What can hang from each mark
vuni: pelu
limuva: biva laveb
biva: limuva memu sesiba
pelu: limuva
nozo: memu
sesiba: pelu
memu: laveb nozo pelu valap vumib
laveb: limuva memu
valap: memu

Each row was made from one small tree. Brackets hold a mark, then the marks that hang from it, in alphabetical order. Every link used is in the known rows. Write each row's tree.
Known rows
[laveb [memu nozo pelu valap]]: [-14.5  -4.9  16.2  11.4  27.9   3.8 -14.3   3.1  11.0 -14.9 -26.4 -13.3
  -5.5  -6.7   9.1 -29.5  -4.4  28.5 -10.4 -13.3  25.6  10.6 -33.2]
[pelu [limuva [biva sesiba] laveb]]: [ -3.9  15.8 -39.2 -27.4 -15.2  -8.9  29.0 -12.5  17.5  -4.8  23.8  16.3
 -19.7   3.1 -24.8  30.2 -33.2 -46.7   3.5  21.5 -26.4 -25.0 -14.0]
[valap [memu [pelu limuva]]]: [ 21.3  14.3 -16.7 -19.9 -30.1  16.4   1.6  -6.6 -24.8  10.3  15.4 -16.9
  31.2  10.4  -9.9   3.9  17.4  11.2  22.1  12.5  -9.0  11.1  23.7]
[nozo [memu pelu]]: [  0.6  -4.4  -2.7 -28.5  -1.5  15.4   5.1  -6.3 -27.3  15.3   4.3  -9.7
   6.1  -3.4 -13.6 -20.1 -11.2 -11.8   6.5  -6.0  -5.4   5.4  19.4]
[biva [memu nozo [pelu limuva]] sesiba]: [-42.5   7.1  13.3 -11.7 -17.4  23.9   3.6  11.7  -5.2 -21.4  -3.0  -3.2
 -32.8 -24.4  -0.5  -5.2  37.5  18.5  23.0  15.2  13.9 -14.8  -4.3]
[memu laveb pelu]: [-18.4 -14.5  25.7 -14.4   9.5   7.9 -34.9  13.8   5.4   8.6   0.0 -12.2
   7.4  15.7   2.1 -28.8   1.9 -16.9 -10.3  -4.2 -15.0   3.0   0.8]
[laveb limuva memu]: [ 46.0  -3.0 -16.0  13.9 -15.9  -0.5  15.5  -9.7 -11.6   7.5  -7.8  -7.8
  45.2  12.5  -9.2   9.1 -14.7   0.6   6.7   2.9 -22.1  39.0   6.9]
[limuva laveb]: [  1.4   6.8 -19.0 -15.7 -14.6  -9.7   4.7   6.4   9.7  -2.8  11.8   6.7
   5.3   8.3 -37.6   1.0 -29.3 -38.7  -1.1  -5.4 -25.1  -2.0   3.7]
[pelu [limuva biva]]: [ 21.7  16.3 -40.6 -42.1 -25.3 -21.4  29.0 -14.6  -3.9  19.0  19.2   9.1
  22.5   8.5 -16.4  11.3 -30.0 -42.3  14.9   5.6 -16.8   1.6  -7.6]
[laveb [memu valap vumib]]: [ 20.4  -6.8  -2.4  30.2  17.5 -19.8   0.3  -8.6  -0.3  18.9 -20.0  -5.2
  -8.3  -5.5   4.0  -6.8  -8.6   6.8  -4.1  -0.8  18.9  26.6  -3.5]
[valap [memu [laveb limuva] vumib]]: [ 16.6 -24.1  26.7  38.4  -9.6   9.8 -37.0   4.1 -10.9  21.4   5.1 -14.2
  41.8  17.9  14.4   9.7  18.8  20.9  -2.0  -3.9  -9.6  21.0  41.7]
[valap [memu [laveb limuva] pelu]]: [ 11.3 -17.4  28.6  19.1  -8.8  27.0 -41.1   4.9 -14.3   3.7   2.4 -24.8
  49.1  23.2  11.7  -5.7  20.5  32.4  -3.7  -5.1 -18.5  21.9  26.2]
[limuva [biva memu]]: [  8.1  23.0 -12.6 -12.2 -34.7 -30.9  32.7  -7.9  -9.6  -0.6  13.8  19.7
   6.2  -5.0 -18.0  -1.9  -7.4  -9.3  11.7 -12.8  -4.6   7.6  -3.6]
[nozo [memu [pelu limuva]]]: [ 10.6   0.9 -22.3 -45.5 -18.6  17.3  11.3 -11.8 -31.3  18.3   2.6 -11.6
  14.4   3.3  -9.2  -1.2 -12.9 -14.2  23.3   8.5  -3.9   6.7  19.6]
[vuni [pelu limuva]]: [ 22.1  19.1 -18.5 -41.3  -0.8  18.0  19.8  -5.4 -17.8  32.4  11.7  -4.7
  32.6   3.9 -30.3  15.1  -1.5 -24.8   2.8   3.9  -9.6  -0.2   0.5]
[biva sesiba]: [-22.9   5.0 -16.3  -8.2  -3.5   6.5  10.0  -0.3  -3.2  14.6   8.4   4.4
 -18.1 -16.9 -25.1  -9.8  -2.9 -35.2   3.1  18.7 -16.8  -9.3   9.4]
[nozo [memu laveb pelu vumib]]: [-15.4 -26.1  36.3  -1.5  21.1  13.0 -35.2   6.0  -9.7  25.4  -1.3 -14.4
  -4.2   8.7  17.4 -20.6   2.9  -6.2  -9.6  -5.9   7.1  -1.1  27.4]
[vuni [pelu [limuva [biva [memu nozo]]]]]: [ -3.4  35.0   4.7 -32.7 -14.3   5.4  29.6  -5.7  -4.5  -0.4  14.1  14.6
  21.4  -3.2 -12.0  17.1   7.2   8.6   2.4 -15.5  17.1 -17.0 -30.4]
[laveb [limuva biva] [memu pelu valap vumib]]: [ 48.2 -35.1  13.6  39.4  34.8 -14.4  -9.5 -12.0   3.9   5.1 -10.0 -19.8
  12.4  -3.8  29.6  -0.7  -3.8  35.9 -19.3 -18.2  17.6  36.2 -22.0]
[sesiba [pelu [limuva biva]]]: [  7.9  18.9 -48.7 -51.1 -25.8 -10.1  36.3 -17.7   5.2  31.3   8.5  19.9
  33.1   0.6  -2.9  19.3 -18.3 -51.2   7.2  10.1 -21.9 -14.1  11.7]
[vuni [pelu [limuva [laveb [memu valap]]]]]: [ 34.9  26.1 -17.9 -11.2  13.7   5.6  18.6 -19.6   4.5   5.9 -12.6  -2.0
  12.5  14.1 -22.1  32.0 -23.5   7.3  -9.3   2.5   5.8   6.9 -31.5]
[laveb [memu vumib]]: [ 26.6   1.7  -5.9  17.0   1.7 -14.4   9.4  -3.0  -2.9  23.9  -0.2  -2.9
   8.9   2.2  -3.8   1.6  -1.8 -12.1   0.0   1.1  -2.4  23.2  10.8]
[nozo memu]: [  1.6   6.1 -21.4 -27.9 -18.7   2.0  19.7 -11.6 -26.1  22.9   2.3   4.7
  14.4   1.6 -25.5  -7.7 -28.0 -29.6  12.3   1.7  -9.3   3.4  25.6]
[biva limuva sesiba]: [-14.3   5.7 -27.7   4.0   4.3   4.2   6.8  13.5 -18.5  -8.1  -2.1  13.0
 -24.5  -8.4  -6.3 -15.9  17.4 -19.0  11.3  24.0  -9.1 -21.6  16.6]
[laveb limuva]: [ 26.4 -16.0 -14.8  -3.4 -16.3   3.6   2.7   5.0 -12.2  13.8   2.5  -6.4
  38.4   0.7 -19.4   0.7 -12.6 -16.2   9.1  -5.5 -23.4  24.6  19.3]
[memu [laveb [limuva biva]] nozo pelu vumib]: [-13.9 -48.1  55.2  17.0  37.0  11.0 -52.3  21.5  24.8  -3.5   3.9 -18.3
  15.4   7.8  36.9 -15.8   6.4   9.2 -30.1 -26.5   8.2  -4.8 -16.3]

Write each row's tree
[ 23.9   5.5  -6.5  19.7   1.0 -15.7   6.7  -0.3  12.6   1.4   4.3   2.1
  -3.4  11.2 -14.3  16.6 -17.3 -16.3  -7.3   0.0 -14.0  12.1   5.1]
[limuva [laveb [memu vumib]]]
[ -1.4 -19.8  14.2  26.3  11.1   3.4   2.7  -7.3  -8.4 -18.2  -8.2  -3.7
 -25.8 -29.1  13.2  -6.4  17.3  45.9  -1.1  -7.3  17.1  13.1 -14.5]
[laveb [limuva [biva [memu pelu valap] sesiba]]]
[ 10.6  -7.3  11.0  17.5   2.2   9.6 -17.9   2.9 -15.9  18.0  20.3 -17.4
  12.9  -2.3   0.1 -10.8  35.0  15.9   0.4  -7.6   2.1  11.9  34.1]
[valap [memu pelu vumib]]
[-27.5  -2.6   1.0 -33.9   4.8  19.8   0.4 -22.1  -8.2  14.0   5.8  -4.1
 -17.1  12.2  16.7   2.0 -13.5 -15.3   0.8  22.5  -4.8 -23.0  -4.3]
[nozo [memu laveb [pelu [limuva [biva sesiba]]]]]
[-20.7  13.7  -4.2 -16.5 -24.1  -9.9  23.3   1.8  15.6   6.8   1.5  22.8
   4.9 -18.9  22.2  16.0  20.9  -7.4   9.1  -3.6  18.7 -21.0  12.9]
[sesiba [pelu [limuva [biva [memu nozo vumib]]]]]
[  1.0  14.7 -43.8 -43.0 -30.4   2.9  21.7  -2.1  15.3  11.5   3.3  14.7
  22.9   3.0 -19.4  29.1 -20.0 -50.1   9.3  13.9 -30.4 -17.3  24.7]
[sesiba [pelu [limuva laveb]]]
[  5.8  10.9   4.3  -9.4 -16.7 -20.3  13.6   2.0   5.9 -29.7  21.4  11.2
 -12.3  -0.2 -16.7   0.9  -6.5   4.0  -0.9 -20.8 -10.3  -0.7 -14.7]
[limuva [biva [memu pelu]] laveb]
[ 13.5  31.0 -41.5  -9.3 -16.2 -14.0  42.5 -25.4  18.1  -7.5  10.3  14.6
 -13.8  13.5 -14.4  39.5 -36.3 -26.9   0.4  29.2 -26.3 -11.0 -26.5]
[pelu [limuva [biva sesiba] [laveb memu]]]
[-17.3  -8.3  20.5  19.4  11.8  -7.5   8.3   1.2  -3.3  -0.9  20.2   4.0
 -46.7 -28.6   9.1  -9.3  35.6  12.1  -3.8  -3.8  12.0  -6.1   1.0]
[limuva [biva [memu pelu vumib] sesiba]]
[-17.5   5.6  13.0  24.2  -7.9 -19.6 -21.9  16.0 -16.8 -24.1 -34.8  17.2
 -16.5   5.4  19.9 -26.0  18.2  35.7  16.0   3.0  19.5   1.4   6.3]
[biva limuva [memu laveb valap]]
[-25.5 -38.4  62.0  46.8   9.6   1.9 -47.8  22.1   9.2 -12.5 -33.7  -5.6
  -2.4  -9.9  31.3 -13.4  19.2  50.7   0.4 -21.9  35.5  14.9   0.4]
[biva [memu [laveb limuva] nozo valap vumib]]
[-34.8 -12.6  48.6  26.9  18.2  -1.7 -19.6   6.5   9.6  -2.2  10.8   2.3
 -46.6  -9.1  28.1 -14.2  35.9  14.3 -14.2   1.0  11.0 -11.8  -1.5]
[limuva [biva [memu laveb pelu vumib] sesiba]]
[  7.4 -11.6 -14.2 -25.9   5.1   1.8  -7.1  -2.0  -8.3  10.0 -12.8 -14.9
   0.1  -5.1  -2.0 -10.5  -5.7  -0.6  14.9   6.6   9.7  12.0  -7.5]
[memu [pelu limuva] valap]
[-17.4  10.0 -23.3  -9.6   1.0 -11.8  21.9  -7.6  20.9  -6.4  22.8  18.1
 -27.2  -1.7 -32.3   9.1 -32.0 -45.3 -13.4   4.8 -25.2 -25.7 -15.9]
[limuva [biva sesiba] laveb]
[ -6.2  -3.9   9.7  27.5  29.0 -29.8  -2.4  -1.9  38.4 -19.8 -10.1   8.6
 -20.5  -0.2   9.7   6.5 -33.4   4.1 -27.7 -21.0  24.7  -8.5 -43.7]
[limuva biva [laveb [memu nozo valap vumib]]]
[-29.0  10.5 -34.8  -2.4   4.4  15.7  17.0  10.2  -7.4   4.2  -9.8  22.9
 -11.9 -21.4   7.2  -8.9  30.1 -28.0   0.9  27.0 -14.3 -35.4  37.3]
[biva limuva [sesiba pelu]]
[ 46.6  40.3 -28.2 -25.9   0.3  -4.8  41.5 -24.7   8.8   9.4  16.4   7.6
  31.4  27.1 -24.7  44.2 -33.1 -18.2 -16.1  -1.7 -19.3  -4.4 -39.2]
[vuni [pelu [limuva biva [laveb memu]]]]
[-22.4   7.6  16.8   7.8  -6.4   0.9 -16.1  38.2   0.0 -65.1  -6.1  13.2
 -23.2  -5.0   2.8 -17.3  30.6  34.6   9.2 -13.1  11.7 -23.0  -2.8]
[biva [limuva laveb] [memu nozo pelu]]
[ -9.9 -12.4  39.7  23.2   8.6  12.5 -47.1   9.3  -5.0  17.4  11.7 -18.1
  11.9  14.5  17.0 -14.8  33.8  20.3 -10.4  -3.7  -0.9   4.9  29.8]
[valap [memu laveb pelu vumib]]
[ -7.6  12.8  -9.6  26.6  16.4 -14.5  -9.1  13.7  14.1 -49.5 -33.5  12.5
 -13.7   8.8   6.6  -7.8 -18.6  23.7  -3.9  -0.9  19.2 -13.5 -29.3]
[biva [limuva [laveb [memu nozo valap]]]]
[-37.0 -15.4  56.6  23.4  18.2  22.6 -59.5  19.2   9.3   0.8   5.7 -15.8
   7.6  10.2  25.7 -23.1  35.1  29.3 -16.7 -14.9  15.0 -11.5  14.6]
[valap [memu laveb nozo pelu vumib]]
[-39.2 -11.0  26.4   8.3   0.5  21.9  -7.1  17.3  -2.9 -13.5  -0.6  -8.9
 -46.5 -30.1  16.8  -1.9  50.1  24.6  20.1  14.2  28.9 -13.0   4.8]
[biva [memu nozo [pelu limuva] vumib] sesiba]
[-55.6 -22.0  48.8  36.5   6.2  19.5 -33.7  11.9  10.8 -25.1 -38.3   1.4
 -25.9 -16.0  20.5 -12.8  17.9  46.8   2.3   2.2  23.7  -2.2 -11.2]
[biva [memu [laveb limuva] nozo valap] sesiba]
[ 25.4 -27.2  25.3  28.5  28.5   2.2 -13.3   5.4  12.2  -7.6   3.1 -18.1
  21.0   1.4  30.2  -2.1   5.5  26.3 -21.9 -23.0  12.7  14.9 -22.7]
[laveb [limuva biva] [memu nozo pelu vumib]]
[ 27.5  27.6 -27.5  -3.5 -13.7 -31.1  30.7 -17.4  18.0  -9.2  14.0  15.9
  10.9  21.8 -21.7  17.9 -46.1 -27.1 -10.8  -4.1 -24.7   4.3 -25.7]
[limuva biva [laveb memu]]
[ 22.2 -12.6   7.6  28.2  37.5 -27.0  -6.5  -9.3  24.4  -8.7   0.2  -4.6
 -22.6   0.8  12.3   0.2 -21.4  13.4 -28.2 -16.3  13.8   7.7 -34.7]
[limuva biva [laveb [memu pelu valap vumib]]]
[ 13.0  16.6 -42.3 -13.3 -14.0  -5.3  24.4 -19.1  19.7   5.1 -29.7  11.7
  12.2   5.9  -0.7  30.0 -24.4 -12.8   4.3  16.1  -7.2   3.3  -3.2]
[sesiba [pelu [limuva [laveb [memu valap]]]]]
[  8.2 -25.3  -4.6 -14.6  14.3   9.6  -7.6  -9.1 -23.0  26.2 -11.8 -18.7
 -14.9 -12.8  13.9  -3.2  -3.5   8.3  15.1   1.9  31.4  10.2  18.8]
[nozo [memu [pelu limuva] valap vumib]]
[-21.3   8.6  -0.5  19.1  -2.8   7.4   0.0  24.5 -10.8 -51.6  -2.7  11.8
 -51.3 -13.5  -3.0  -7.1  39.3  24.4  11.3  12.7  -1.2 -21.8   8.9]
[biva [limuva laveb] [memu pelu] sesiba]
